Every row comes from one small tree of marks. The marks that hang from a mark follow it in brackets, in alphabetical order. Every link used is in the known rows. Which tree was each row made from?
(in the rows, 128 means zero)
Known rows
N(S(C(F Z))): [ 97 115  44  86 126 123  98 214 178 121 133 158 136 142 147 103]
W(F(C)): [ 88 129  87 175  75 119 205  69 173 145 154  87 213 132 140 163]
N(S): [102 149  69 147 108 112 167 128 209 127 160 111 177 115  81 105]
C(F(W) Q S Z(E)): [143  92 168 101 171 138 109 141  67 138 101 114 112 102  97 131]
S(C(F(W) Q Z(E))): [115 112 137  59 126 132  89 155  91 133  98 122  91 127 123 137]
E(Z(C(S))): [151 174 104 189 101 127 145  81 170 119 164 178 105 120 112 130]
Z(C(F Q S)): [168 119 176 163 151 140 102 133 114 106 127 148 114 123 173 116]
W(F(C(Q S))): [120 113 157 184 115 128 174 109 103 148 156  88 163  75 169 137]
W(F(C(Q S Z(E)))): [109  84 151 178 132 128 149 137  91 158 131 101 147  42 139 145]
N(S(C)): [ 97 156  64 115  82 115 131 169 187 129 154 119 137 110 110  89]
F(C(Q Z(E)) W): [103 146 137 132 122 118 170  83 113 163 128  59 128 107  87 146]
F(C(Q S) W): [135 163 163 142 128 121 176  77  81 163 143  50 122 106 122 122]
N(S(C(F Q))): [115 121 129 108 132 121 105 212 136 116 134 133 123 126 151  92]
S(C(F(W) Z(E))): [110 120  88  57 105 130 101 137 125 136  96 133 125 153 103 148]
E(Z(C(F))): [145 162 102 172 111 129 147  79 193 103 144 197 135 201 126 155]
N(S(C(F(W) Z))): [ 88 114  59  59 130 121 110 199 131 131 112 120 149 153 134 108]
C(F(W) Q S Z): [141 105 134  81 173 135 119 125  81 135 121 118 115 124 143 127]
E(Z(C)): [131 189  81 182  82 120 158  55 207 114 165 176 119 160 104 145]
N(S(C(F Q Z))): [102 103  92  89 150 126  86 227 146 117 133 148 105 122 165  84]

Write each row's tree
[172 139 172 177 147 134 117 119 117 107 137 191  87 145 153 131] => E(Z(C(F Q S)))
[136 168 109 143 114 125 158  66 148 107 123 158 148 209 113 164] => E(Z(C(F(W))))
[122 126 114 131 119 131 133 101 173 135 145 129 104  86  82 126] => C(Q Z(E))
[164 111 220 151 150 135 103 133  54 116  85 113 125 106 112 131] => Z(C(F(W) Q S) E)
[120 115  75  90  96 132  92 150 169 129 117 166 108 141 113 137] => S(C(F Z(E)))
[105  91 128 105 141 125  78 241 129 122 112 150 102  96 121  98] => N(S(C(F Q Z(E))))
[149 122 173 104 158 133 136 107  75 132 118 101 129 134 124 127] => C(F(W) Q S)
[122 106  87 123 122 127 134 107 187 126 122 155 150 152  78 150] => C(F Z(E))
[157 141 158 173 128 135 116 108 133 118 153 131 103  79 149 105] => Z(C(Q S))
[146  97 123 116 169 134 108 136 129 128 140 154 100 116 155 116] => C(F Q S Z)
[116 150  92  65  89 124 129 107 133 130 115 121 144 184 132 139] => S(C(F(W)))
[130 138 111 153 142 124 150 108 131 161 166 105  95  90 151 114] => F(C(Q S Z))
[143 120 201 144 132 133 118 105  95 113  92 105 148 143 108 147] => Z(C(F(W) Q) E)
[164 115 160 135 148 134 128 121 121 123 138 142 118 123 134 119] => C(F Q S)
[161 146 186 150 156 134 125 107  69 111 121 155 102 157 144 139] => E(Z(C(F(W) Q S)))
[162 124 188 132 151 134 112 121  69 112 111 114 132 130 159 127] => Z(C(F(W) Q S))
[123 130 161 140 143 126 151 110  75 173 124  62 105  71  97 129] => F(C(Q S Z(E)) W)
[111  96 119 165 131 130 156 126 110 155 157 100 147  72 182 137] => W(F(C(Q S Z)))
[136 131 156 143 111 124 132  92 129 116  94 116 177 164  90 158] => Z(C(F(W)) E)
[151 157 147 176 132 131 133  94 156  96 143 189 104 180 142 146] => E(Z(C(F Q)))
[135 143 117 125 115 131 141  76 145 112 113 115 179 190 134 149] => Z(C(F(W)))
[100  97  78 103 125 120  87 223 164 128 110 154 131 118 105 106] => N(S(C(F Z(E))))
[122 140 142  68 114 128 115 122 101 129 119 111 111 162 149 128] => S(C(F(W) Q))
[109 125 145  79 134 123 111 200  94 124 109  95 138 139 139  97] => N(S(C(F(W) Q)))
